Known rows, with every way that one mark hangs from another
q36(q259 q970(q24(q971) q114(q253 q357))): [ 2.476  0.366 -0.139  3.547  3.627  1.038 -1.903 -5.867 -2.805 -1.055
 -2.457  1.749  1.445  5.843  0.155  3.500  2.011 -2.168 -0.437]
q971(q24 q341): [-2.122 -1.235 -2.533  0.389  0.095  2.599  0.657  1.331 -2.682 -0.511
  0.255 -2.821  3.757 -0.075  0.924  3.456 -0.554 -0.095  1.679]
q971(q24): [-2.007 -1.025 -0.760  2.043  0.259  3.483  0.534 -0.154 -2.447  0.453
  0.104 -1.807  2.355  1.316  0.290  0.154  1.107  0.127  0.613]
q36(q259 q970(q24(q971) q114)): [ 3.250  0.595 -2.554  3.816  2.149  1.060 -1.266 -4.290 -2.288 -0.163
 -1.959  1.758  1.542  4.722 -0.161 -0.176 -0.272 -1.760  0.329]
q971(q24(q970(q114(q253 q357))) q341(q581(q36))): [-2.302 -0.474 -0.265  2.488  4.420  1.413 -3.045 -1.502 -4.213 -1.961
 -0.187  0.550  3.850  4.224 -0.066  5.445  2.538 -0.035  3.798]
q971(q24(q970(q114(q253))) q341): [-0.618 -0.514 -2.342  2.575  4.522  3.857  0.282 -0.381 -1.672 -2.827
 -2.259 -0.400  4.137  1.820  0.868  6.272  0.805  0.407  2.404]
q698(q36(q970)): [-1.959  0.161 -1.161  1.083 -1.721  1.504  0.896 -0.222 -0.798 -0.848
 -1.122  1.792 -0.573  2.793 -0.964 -0.257  0.902 -0.207  2.461]
q24(q970(q114(q253 q357)) q971(q341(q581(q36)))): [-1.347  0.566 -2.045  3.373  4.416 -0.936 -4.207 -3.013 -1.264 -2.320
 -0.309  1.596  3.769  3.365  0.865  4.124  4.188  0.578  3.813]
q24(q970(q114) q971): [ 0.323  0.278 -2.876  5.675  3.496  1.531 -1.397 -2.523  0.462 -1.191
 -1.158  1.095  2.438  2.520  0.613  0.180  2.334  1.161  1.344]
q971(q24(q970(q114(q357))) q341(q581)): [-1.577 -0.870  1.749  3.680  4.385  1.634 -3.164  0.185 -5.300 -1.018
  1.177 -1.689  3.210  2.522 -0.655  6.745  2.150 -0.630  3.707]
q698(q36(q259 q970)): [-0.196  0.374 -1.137  0.639 -2.307  0.773  1.112 -1.431 -1.932 -1.089
 -2.576  2.338 -0.801  2.581 -0.584 -0.726 -0.273 -0.556  2.461]
q698(q36(q259 q970(q24 q114(q253 q357)))): [ 0.558 -0.077 -0.177  0.946  2.403  0.818 -1.772 -5.134 -3.053 -1.807
 -2.664  2.785 -0.392  7.613 -0.632  2.989  0.666 -2.375  0.314]
q341(q581(q36(q259 q970(q24(q971))))): [ 1.627  0.996 -1.793  3.041 -0.966 -0.007 -2.122 -4.604 -4.401  0.978
 -0.146  3.234  1.279  4.880  0.243 -3.876  2.174 -1.836  3.126]
q36(q259 q970(q24(q971))): [ 1.990  0.444 -1.867  3.500 -1.104  1.571  0.031 -3.914 -2.861  0.456
 -1.474  1.409  1.270  3.648  0.815 -0.785  1.124 -1.873  0.865]
q698(q36(q259 q970(q24(q971) q114(q253 q357)))): [ 1.275 -0.316 -1.690  2.799  1.931  0.490 -2.452 -6.292 -2.156 -2.225
 -3.031  2.258  0.688  8.225  0.187  1.924  2.655 -1.321  0.507]
q341(q581(q36(q970))): [-1.456  1.558  0.173  1.558  0.033  0.290 -0.510 -0.597 -2.607  0.842
  0.919  2.954  0.382  1.804 -1.704 -1.555  1.913 -0.780  3.671]
q581(q36(q259 q970(q24(q971(q341)) q114(q357)))): [ 1.346 -0.104 -3.538  1.345  0.157 -2.679 -2.889 -3.664 -3.707  0.245
 -0.614  1.496  3.041  4.962 -0.087  2.682 -2.802 -2.599  1.697]

Rows
[-0.825 -0.948 -4.840  1.147  0.006  1.403 -1.414 -1.689 -1.079 -0.345
  0.494 -1.519  3.840  1.275  2.646  0.577  0.598 -0.846  1.094]	q970(q24(q971(q341)))
[-0.935  0.116 -5.176  0.941 -2.196 -0.013 -0.579 -1.831 -1.787  0.474
  0.298  1.417  3.299  3.228  0.839  0.252 -0.560 -1.493  2.536]	q581(q36(q970(q24(q971(q341)))))
[-0.801 -0.753 -2.673  2.872  3.392  2.889 -0.297  0.776 -2.345 -1.458
 -0.778 -1.279  3.972  1.416  0.201  5.066 -1.033 -0.041  2.812]	q971(q24(q970(q114)) q341)
[ 0.656  0.425 -3.073  2.191  5.928  2.026 -3.711 -3.233 -1.483 -2.419
 -0.231  0.131  3.931  2.773  2.256  1.541  3.345 -0.485  1.433]	q970(q24(q971(q341(q581))) q114(q253))
[-0.373 -0.016 -1.106  2.585  5.859  0.729 -4.706 -3.697 -2.417 -1.812
  0.650 -0.764  3.679  3.766  1.833  4.006  4.244 -1.128  1.225]	q970(q24(q971(q341(q581))) q114(q253 q357))
[-0.012 -0.334 -1.756  3.434  4.843  1.829 -3.291 -5.056 -0.394 -1.003
 -0.404 -0.207  2.454  5.263  1.440  1.867  3.498 -0.784 -1.299]	q970(q24(q971) q114(q253 q357))
[-0.613  0.103 -3.535  1.090  2.171 -0.694 -2.353 -3.661 -1.621 -0.908
 -0.766  1.727  3.481  5.699  0.314  4.394  0.419 -1.513  1.066]	q581(q36(q970(q24(q971(q341)) q114(q253 q357))))
[ 0.236  0.576 -2.428  4.548  4.180  0.665 -3.152 -1.136 -1.426 -1.931
 -0.305  0.240  3.452  1.118  0.908  2.393  2.743  0.927  3.971]	q24(q970(q114) q971(q341(q581)))
[-0.796  0.076 -0.134  5.057  4.408 -0.409 -4.447 -1.267 -2.435 -1.447
  0.700 -0.550  3.168  1.930  0.483  4.730  3.663  0.391  3.508]	q24(q970(q114(q357)) q971(q341(q581)))
[ 1.829  0.568  1.162  2.282  3.940  1.438 -1.382 -4.693 -3.789 -0.509
 -2.242  2.058  0.398  4.945 -0.749  4.696  0.016 -3.105 -0.280]	q36(q259 q970(q24 q114(q253 q357)))
[-0.577 -0.639 -1.337  4.647  3.434  3.848 -0.470 -0.743 -2.278 -0.581
 -0.840  0.008  2.478  3.231 -0.811  2.100  0.825  0.383  1.782]	q971(q24(q970(q114)))
[ 1.066  0.615 -0.206  0.319  2.016 -2.276 -3.632 -2.430 -5.891  0.578
  0.671  2.119  1.696  4.315 -1.443  3.026 -2.500 -3.328  3.087]	q971(q341(q581(q36(q259 q970(q24 q114(q357))))))
[-0.155  0.539 -3.872  0.752 -0.292 -1.681 -2.295 -1.608 -2.098 -0.714
 -0.136  0.738  3.650  0.151  1.953 -1.751  0.882  0.157  3.723]	q24(q971(q341(q581(q36(q259)))))
[-0.850  0.021 -2.898  1.578  4.612 -0.807 -5.108 -4.334 -2.403 -1.214
  0.946  0.740  4.019  4.957  1.486  1.832  2.935 -1.105  1.793]	q970(q24(q971(q341(q581(q36)))) q114(q253 q357))
[-1.858 -0.972 -0.309  2.784  4.501  2.838 -1.109 -0.687 -2.712 -2.349
 -1.388 -1.163  3.938  2.964  0.466  8.910  1.585 -0.343  1.741]	q971(q24(q970(q114(q253 q357))) q341)
[-0.524 -0.638 -0.160  2.380  2.831 -0.600 -3.400 -1.553 -5.891 -0.778
  0.124  0.199  3.284  3.660 -0.710  4.004 -0.107 -0.702  4.584]	q971(q24(q970(q114(q357))) q341(q581(q36(q259))))
[ 0.065  1.413 -2.489  0.410  4.444  0.792 -1.985 -2.180 -3.034 -1.226
 -0.344  3.075  2.325  3.770 -0.443  1.944 -0.213 -2.024  3.235]	q971(q341(q581(q36(q970(q24 q114(q253))))))
[ 2.020  2.146 -0.370  2.183  2.616 -0.972 -1.464 -2.150 -3.355 -0.013
 -1.062  3.849  0.343  2.924 -2.453 -1.690 -1.162 -0.969  3.140]	q341(q581(q36(q259 q970(q114))))
[-0.888 -0.269 -0.453  2.188  5.176  2.060 -2.444 -3.722 -1.574 -0.505
 -0.135  0.117  1.496  4.397  0.300  2.918  1.311 -1.772 -1.280]	q970(q24 q114(q253 q357))
